What can hang from each mark
H: U
Z: H K
P: H
K: H U Z
Y: H U Z
U: D P Y Z
D: H K Z

Each row was made from one small tree. Brackets hold a mark, then the marks that hang from it, in alphabetical order. Every link used is in the known rows. Write each row's tree.
Known rows
[P [H [U [D K Z] Y]]]: [-1.994 -2.295  0.733 -1.409  1.098  3.479 -0.711  1.510 -0.940  0.447
  0.792  1.295 -0.649  1.524  2.899 -1.472  0.537  0.909  0.989  3.531
 -1.183  0.804  1.680 -2.205 -2.925]
[K [H [U D Y]] Z]: [-2.050 -0.100  0.631 -1.075  0.947  3.785 -0.116  0.248 -1.124 -0.605
  2.001  3.081 -0.060  3.255 -1.778 -0.769  1.361 -0.577  1.798  4.513
 -1.263 -1.172  0.962 -0.762  1.178]
[H [U [D K] P]]: [-1.571 -0.379 -0.936 -0.117  1.034  1.867 -0.163 -0.821 -0.790  0.870
  0.378  2.656  0.546  1.399  1.947 -1.282  0.572 -0.639  0.147  2.521
 -0.462 -1.239  0.695 -2.177 -3.954]
[H [U Z]]: [-2.020 -0.907 -1.068  0.718 -0.801  1.276 -1.056 -0.661  0.406  0.113
  0.984  0.785 -0.201  0.818 -0.263 -0.470  0.403  0.018  0.499  1.591
 -0.066 -0.819  0.223 -1.505 -1.147]
[Z [H [U D P Y]] K]: [-2.817 -0.363 -1.512 -1.299  3.708  0.623 -0.072  2.867 -0.650 -1.262
  4.308  2.646  0.921 -1.149  2.741 -0.337 -1.607 -2.984 -1.703  2.718
 -2.167 -0.792  1.001 -3.433 -4.224]
[P [H U]]: [-1.852 -2.349  0.865 -0.360 -0.057  1.214 -0.104  1.574 -0.887 -0.796
 -0.810  1.222 -0.327  0.713  0.748 -0.550 -0.233 -0.264  1.699  1.242
 -1.379  0.671  0.731 -0.953 -0.310]
[U Z]: [-0.607 -0.078 -1.160  1.170 -0.091  0.363 -1.410 -0.288  0.554  1.034
  1.421 -0.133 -0.621  0.212 -0.483  0.162 -0.244  0.130 -0.204  1.163
  0.632 -0.462 -0.090 -0.877 -1.121]
[H U]: [-1.536 -0.827 -0.190 -0.324 -0.759  0.911  0.028 -0.409  0.017 -0.638
 -0.197  0.977  0.295  0.688  0.093 -0.505  0.509 -0.067  0.638  0.705
 -0.543 -0.416  0.313 -0.771 -0.223]
[Z H [K [U P Y]]]: [-1.961  0.097 -1.079  0.109  3.843 -0.721 -1.175  3.404 -1.012 -1.317
  4.310  1.951  0.888 -1.793  0.919  0.694 -1.351 -2.853 -1.560  2.010
 -1.958 -1.616  0.219 -1.676 -1.406]
[P [H [U D Y [Z K]]]]: [-2.738 -1.989 -0.423 -0.231  1.874  2.463 -1.171  2.389 -1.167 -0.459
  2.806  1.676 -0.561  1.129  1.895 -1.215 -0.422 -0.614  0.307  3.828
 -1.182  1.037  1.443 -3.299 -3.183]
[H [U P Y [Z K]]]: [-3.341 -0.628 -2.664  1.287  1.484  1.076 -1.604  0.930  0.800  0.332
  4.180  1.663  0.525 -0.167  1.069 -1.139 -0.554 -1.527 -0.734  3.079
 -0.437 -0.921  0.613 -3.571 -3.702]
[K [Z [H [U D P Y]]]]: [-2.685 -0.503 -0.129 -0.271  1.244  2.809 -0.387  1.327 -0.618 -0.031
  2.396  1.986 -0.326  0.574  0.287 -0.633 -0.376 -1.793  0.028  3.374
 -1.368 -1.800  0.632 -1.095 -1.414]
[Y [H U] Z]: [-2.344  2.389 -1.178 -2.428 -0.896  1.339 -1.913  0.133  0.322 -1.485
  0.139 -0.382 -0.492 -1.160 -0.203  0.946  0.602 -1.464  1.780  0.920
 -0.807 -0.171 -0.630  0.705 -0.143]
[K [U [D [Z H]] Y]]: [-0.572  0.379  0.052 -0.743  1.805  2.819 -1.649  1.605 -1.262 -0.398
  2.595  1.042 -1.035  1.284  1.346 -0.692  1.314 -0.040 -0.540  3.162
 -0.840 -0.311  0.807 -1.062 -0.773]
[Y H U [Z K]]: [-2.626  3.937 -1.732 -2.679  1.380 -0.608 -3.202  1.900  0.132 -2.484
  1.099 -0.728 -0.066 -3.017  0.087  2.218 -0.860 -1.862  0.490  0.598
 -1.831 -0.102 -1.381  0.677  0.446]
[P H]: [-0.684 -1.680  0.887 -0.241  0.630  0.381 -0.201  1.875 -1.027 -0.159
 -0.654  0.481 -0.550  0.169  0.771 -0.174 -0.645 -0.259  1.185  0.719
 -0.863  0.962  0.567 -0.316 -0.127]
[Y H [U [D K] P] Z]: [-2.227  4.157 -2.273 -2.507  1.969  1.005 -3.424  0.587 -0.136 -0.278
  0.362  0.619 -0.833 -1.346  1.820  0.899 -0.024 -1.946  0.962  2.139
 -1.204 -0.653 -1.089 -0.163 -2.939]
[U [D H [Z K]] P]: [-0.201  1.434 -0.786 -0.790  3.174  1.813 -1.409  0.502 -0.896  0.761
  0.332  1.968 -0.048 -1.263  3.472  0.199 -1.437 -0.572 -1.258  3.148
 -0.164 -0.822  1.209 -2.645 -4.331]
[H [U D [Y Z]]]: [-2.478  0.378 -0.733 -1.849  0.446  3.498 -0.704  0.349 -0.370 -1.194
  2.311  0.760 -0.614  0.923  1.336 -1.602  1.020 -0.725  0.389  2.789
 -0.629  0.510  0.558 -1.992 -2.298]
[Y [Z H [K [U D P]]]]: [-2.156  2.395 -1.059 -1.520  3.151  0.413 -1.743  2.217 -1.951 -1.875
  2.826  1.433  0.312 -2.378  0.506  1.275 -1.319 -3.309 -0.395  1.616
 -2.117 -1.442 -0.515 -0.527 -1.057]
[K H Z]: [-0.623  0.463  1.009 -0.220  0.510  1.414 -0.136 -0.041 -0.873 -0.108
  0.303  2.047  0.263  1.735 -3.068  0.859  0.457 -0.432  1.904  2.256
 -0.937 -1.593  0.112  1.251  3.289]
[U [D K Z] [P H] Y]: [-1.249 -0.742 -0.694 -0.679  3.124  3.323 -1.415  1.790 -0.488  2.475
  2.385  1.592 -0.688  0.741  4.801 -1.909  0.041  0.175 -0.257  4.389
 -0.630  0.445  1.674 -2.962 -5.857]

Which tree is each row?
[-2.956 -0.764 -0.120  0.129  0.726  2.190 -0.571  1.237 -0.107 -0.039
  2.147  1.750 -0.079 -0.057 -0.198 -0.238 -0.493 -1.701  0.288  2.694
 -1.364 -1.986  0.389 -0.546 -0.463]
[K [Z [H [U P Y]]]]
[-0.743  0.123  0.204 -2.012  0.873  1.993 -0.016 -0.340 -0.758 -0.568
  0.060  2.713  0.129  2.276 -0.131 -0.240  1.014 -0.175  1.495  2.322
 -1.502 -0.435  0.954 -0.831  0.454]
[K [H [U [D Z]]]]
[-1.344 -0.518 -0.466 -0.560  0.275  0.964 -0.581 -0.347  0.103 -0.355
  0.745  2.378  0.144  1.856 -1.774  0.190  0.480 -0.523  1.845  2.050
 -0.835 -1.049  0.398 -0.865  0.789]
[K [H [U Z]]]
[ 0.258  0.171  0.399 -2.022  1.887  2.242 -0.529 -0.072 -0.760  1.494
  0.687  0.869 -0.313  0.336  3.134  0.175  0.143  0.989 -0.770  2.201
 -0.812 -0.779  1.081 -0.855 -3.362]
[U [D K [Z H]]]
[-2.326 -0.423 -2.728  1.041  2.314  0.624 -2.058  2.195  1.617  1.568
  4.504  0.898 -0.894 -0.982  1.638 -0.769 -1.368 -2.325 -1.172  2.696
 -0.183 -1.016  0.344 -2.862 -4.401]
[U P Y [Z H]]
[-0.801  0.660  1.374  0.694  0.527  1.952 -1.196  0.158 -2.164 -0.891
  0.552  2.871  0.141  2.670 -4.361  1.045  1.440 -0.519  2.395  3.185
 -1.192 -2.560 -0.206  1.868  5.093]
[K H U Z]
[-1.503  0.870 -2.352  0.135  1.785  0.536 -2.488  1.933  1.120  0.369
  4.883 -0.466 -0.209 -0.680  0.568  0.259 -0.187 -0.693 -1.364  3.185
  0.495  0.357  0.500 -2.240 -3.050]
[U [Y H] [Z K]]
[-1.468  1.041 -2.187 -0.208  0.633  1.571 -1.991 -0.303  0.204  1.219
  1.143  1.698 -0.345  1.038  1.452 -0.161  0.736 -0.993  0.428  3.173
  0.187 -0.960  0.326 -1.788 -4.287]
[Y [H [U [D K] P Z]]]
[-0.117  0.059  0.459 -1.816  2.136  3.356 -0.823  1.024 -0.396 -0.024
  1.276  0.495 -1.358  0.921  2.472 -1.247  0.475  0.522 -0.974  3.693
  0.896  0.918  1.470 -2.716 -3.677]
[U [D H] Y]
[-2.581 -0.609  0.018  0.288  0.300  1.544 -0.320  0.770 -0.480 -0.111
  0.994  1.861  0.080 -0.196 -0.719  0.362 -0.765 -1.840  0.549  2.016
 -1.508 -2.418  0.142 -0.011  0.119]
[K [Z [H [U P]]]]
[-2.019 -1.966  0.125 -0.069  0.575  2.295 -0.894  1.258 -1.277 -0.041
  0.329  1.699 -0.957  1.660  1.300 -0.988 -0.202 -0.268  1.232  2.889
 -0.950  0.730  1.059 -2.272 -2.235]
[P [H [U D Z]]]
[-2.244  0.399 -1.658  0.729  2.157  0.647 -2.646  1.526 -0.510  0.490
  0.811  1.975 -1.319  0.405  1.678 -0.584 -1.150 -1.451  0.342  2.536
 -1.176 -0.007 -0.077 -2.490 -2.909]
[Y [U D [P H] Z]]
[-1.602  0.835 -1.364  0.014  2.546  1.524 -3.187 -0.118  0.029  1.405
  0.152  1.767 -0.942 -0.072  2.085  0.120 -0.792  0.018 -0.291  3.531
  0.234 -1.572  0.035 -2.536 -4.405]
[Y [U [D H K] P Z]]
[-0.558  0.894 -1.607  0.776  2.350  1.971 -2.184 -0.001 -0.232  1.729
  0.672  1.900 -1.254  0.216  1.986 -0.483 -1.006 -1.066 -0.688  3.850
  1.194 -0.928  0.728 -3.258 -5.259]
[U [D H] P Z]
[-0.537  1.362 -0.757 -0.338  2.877  2.384 -1.809  1.298 -1.359 -0.038
  2.504  3.419 -0.514  2.517  0.195 -0.804  1.511 -1.130  0.917  4.203
 -1.278 -1.008  0.772 -1.399 -0.121]
[K H [U [D Z] P Y]]
[-0.171  0.534  0.098  0.741  1.341  2.574 -2.532 -0.072 -1.790 -0.084
  0.434  1.414 -1.337  1.573 -0.317  0.216  0.886  0.404  0.104  3.724
  0.802 -1.134  0.247 -1.485 -0.996]
[K [U [D H] Z]]
[ 0.098  1.201 -0.481 -0.814  2.178  2.407 -1.394 -0.007 -0.482  1.267
 -0.819  1.648 -0.852 -0.384  3.305 -0.270 -0.694 -0.161 -0.466  2.877
  0.215 -0.635  1.093 -2.178 -3.957]
[U [D H Z] P]
[-0.627 -0.685  0.700 -0.020  2.260  2.336 -2.395  0.311 -0.541  1.204
  0.113  1.284 -0.110 -0.032  1.302  0.270  0.571  1.057  0.119  3.882
  1.153 -2.228  0.670 -1.445 -2.679]
[D H [K [U P Y]]]
[-1.299 -0.101 -1.725  1.492  2.349  1.421 -1.800  1.409 -1.107  1.618
  1.683  2.244 -1.233  1.128  2.038 -1.187 -1.137 -1.778  0.135  3.254
 -0.189  0.103  0.633 -3.089 -4.764]
[U D [P H] Z]
[-1.706  0.564 -1.073 -0.351  4.367  0.182 -1.125  3.460 -1.649 -1.291
  4.489  2.547  0.688 -0.862  1.650  0.229 -1.133 -3.040 -1.903  2.818
 -1.992 -1.226  0.508 -2.388 -2.526]
[Z H [K [U D P Y]]]
[-1.653  1.306 -1.625  0.210  2.219  1.178 -2.984  0.372  0.129  0.544
  0.121  1.679 -1.348 -0.189  1.634 -0.045 -1.049 -0.849 -0.322  2.941
 -0.011 -0.883 -0.036 -2.702 -3.360]
[Y [U [D H] P Z]]
[-0.710  1.864 -2.272 -0.626  2.477  1.665 -1.225  1.735  0.306  0.718
  2.943  1.302 -0.870  0.881  2.691 -1.623  0.442 -2.047 -0.940  3.288
  0.258  0.805  0.767 -2.610 -4.953]
[U D P [Y H]]
[-2.247  0.271 -3.217  1.966  2.715  0.116 -2.118  1.719  0.945  1.116
  5.363  0.997  0.261 -1.194  1.249 -0.726 -1.370 -1.787 -1.796  3.116
  0.247 -0.670  0.396 -3.498 -4.381]
[U P Y [Z K]]
[-1.418 -0.833  1.157 -0.655  0.321  2.249 -0.222 -1.208 -0.770  0.924
  0.255  2.346  1.050  2.017 -1.493  0.565  1.046  0.870  1.914  3.161
 -0.724 -2.617  0.503  0.627  0.953]
[D [K [H U] Z]]
[-2.862  0.056 -1.966  1.271  2.385 -0.949 -2.836  2.227 -0.050  0.051
  1.605  1.542 -0.153 -1.407  1.034  0.366 -2.105 -1.684 -0.017  1.772
 -1.517 -0.634 -0.376 -2.137 -1.747]
[Y [U [P H] [Z K]]]
[-0.886 -0.268  1.473  0.937  1.497  2.930 -2.368 -0.637 -1.553  1.458
 -1.055  1.827  0.152  0.138 -0.555  1.169  0.396  1.012  0.936  4.242
  0.830 -3.656  0.331  0.087 -0.738]
[D H [K [U P] Z]]
[-0.017  1.571 -0.447 -0.052  2.398  1.498 -1.426  0.453 -1.948 -0.058
  0.644  3.855 -0.111  2.355 -0.587  0.020  1.196 -1.171  1.412  3.146
 -1.417 -1.537  0.384 -0.402  0.857]
[K H [U [D Z] P]]
[-0.381  0.597  0.184 -2.155  3.003  3.517 -1.408  1.325 -0.380  0.046
  2.282  0.451 -0.728 -0.296  3.464 -0.514 -0.194  1.133 -1.699  4.156
  0.204  0.644  1.818 -2.946 -3.719]
[U [D H [Z K]] Y]
